Known rows, with every step that occurs:
kifev -> gigep -> deluv -> denamu -> kined -> dufun -> mamura: [-32  -8 -10 -13   5  -5 -32 -27   3  34  -7   2  16 -13 -33  27]
kifev -> gigep -> kined -> dufun -> deluv: [ -7  -5  -7 -15   9   1 -36 -28  -4  10 -11   1  -8  -9   6   8]
kined -> dufun -> deluv: [ 16 -10 -11 -12   1   0 -23 -22  -5   5  -5   4  -6 -19   1  -4]
dufun -> deluv -> denamu -> kined -> gigep: [-21 -21  -6 -21  -9  -8   7   9   4  11  14  12 -12 -43 -10  -9]
kined -> dufun -> kifev -> gigep: [-16  20 -14  -9  12  13 -24 -32  -5  31 -13  -6  10  -6 -18   6]
mamura -> dufun -> deluv -> denamu: [-40 -16  -8  -9  -3  -6  -8 -12   4   5  -2   7  -4 -30  17   1]
kifev -> gigep -> kined -> dufun -> mamura: [  2   5 -11 -13  11   9 -21 -35   3  22 -13 -19  20   6 -19  42]
denamu -> kined -> gigep: [  3  -6  -5 -15  -5  13  12   0  12  13  15   5  -2 -17 -21   0]
gigep -> kined: [ -1   0  -1 -17   1   9   9 -19  12  12  -6  -2  -1   4   9   5]
denamu -> kined: [-10  -4   1 -10  -8  13  -3 -11   5  11   2   9  -2 -14  -9  -4]
deluv -> dufun: [ 26  -6  -8 -14   0  22  -2 -18   4  15  -3   4   0 -11  -4   1]
mamura -> dufun -> kifev -> gigep -> deluv: [-63  17  -3   6  14  20 -12 -33  11  23 -11  -1  10  21   6  15]
gigep -> kined -> dufun: [ 18  -1 -11 -26   1   7  -3 -29  12  19  -5  -1   2  -3  -5   1]
gigep -> deluv: [ -2  -5  -1  -5   6   6  -3 -20  11  13  -6   6  -2  14   5   3]
dufun -> deluv: [ -2 -10   0  -3   0   3 -10 -11  -5  -2  -6   4  -8 -11  14  -1]
mamura -> dufun -> deluv -> denamu -> kined -> gigep: [-42 -20  -9 -18  -9  -1   5   2  13   8  18  11  -7 -42  -5  -4]
denamu -> kined -> gigep -> deluv -> dufun -> mamura: [ 17 -13  -5 -14  -1  26  17 -15  18  21  12  -3  14   4 -28  23]

Rows:
[ 16 -14  -6 -20  -2  24  11  -9  19  20  16  13  -6  -4 -19  -4]
denamu -> kined -> gigep -> deluv -> dufun
[  0  -5  -5  -4  14  20 -28 -23   3  20  -8   8  -3  11  -2  12]
kifev -> gigep -> deluv -> dufun
[-21  17  -3 -16   8  28   1 -31   2  29 -12  -6   5   4   0   6]
deluv -> dufun -> kifev -> gigep -> kined
[ 25   0 -14 -10   4   9  -8 -29   4  18  -9 -15  21  -5 -24  28]
kined -> dufun -> mamura
[-56 -18  -1 -12 -12  -1  -8  -9   6   5   3  15  -7 -39   8  -7]
mamura -> dufun -> deluv -> denamu -> kined
[  1 -13  -4 -14  -9   4 -23 -19  -3   6   0  12  -8 -28  -8 -14]
denamu -> kined -> dufun -> deluv
[ -4   7  -2 -10   5  24  14 -31   9  28  -8   2   5  13   3  -7]
gigep -> deluv -> dufun -> kifev
[-19 -17  -5 -12  -3 -14  -7  -6  -6   8  -6   7  -9 -31  12  -5]
dufun -> deluv -> denamu
[-18   3  -2 -10  10   9 -15 -19   4  15 -10  -2  -2   6   4  17]
kifev -> gigep -> kined
[-48  11 -12 -20   0   1 -20 -25  -5  41  -7   6   6 -35 -30  -7]
deluv -> denamu -> kined -> dufun -> kifev -> gigep
[ 26  -5  -7  -8   1  25   5 -23   3  15  -7 -13  19  -3 -14  30]
deluv -> dufun -> mamura
[ 19   1 -10 -20   2   9   4 -35  11  19  -9 -18  21   5 -16  29]
gigep -> kined -> dufun -> mamura
[ 10 -10  -7 -21  -1   0 -11 -28   4   8  -6   2  -7  -9  10  -4]
gigep -> kined -> dufun -> deluv
[-59  10  -5  -6  14  -4  -8 -22   1  36 -14   3   5   1  -1   4]
dufun -> kifev -> gigep -> deluv -> denamu
[  0 -16 -15 -21  -2 -16 -20 -17  -5  15  -5   9  -7 -39  -1  -8]
kined -> dufun -> deluv -> denamu
[-35  21  -4   1  12  15 -10 -22  -5  24 -14  -7   7   1  -4  10]
dufun -> kifev -> gigep
[-15 -14 -10 -26  -5  -9 -14 -22  12  31   1  19  -2 -22 -18 -13]
gigep -> deluv -> denamu -> kined -> dufun
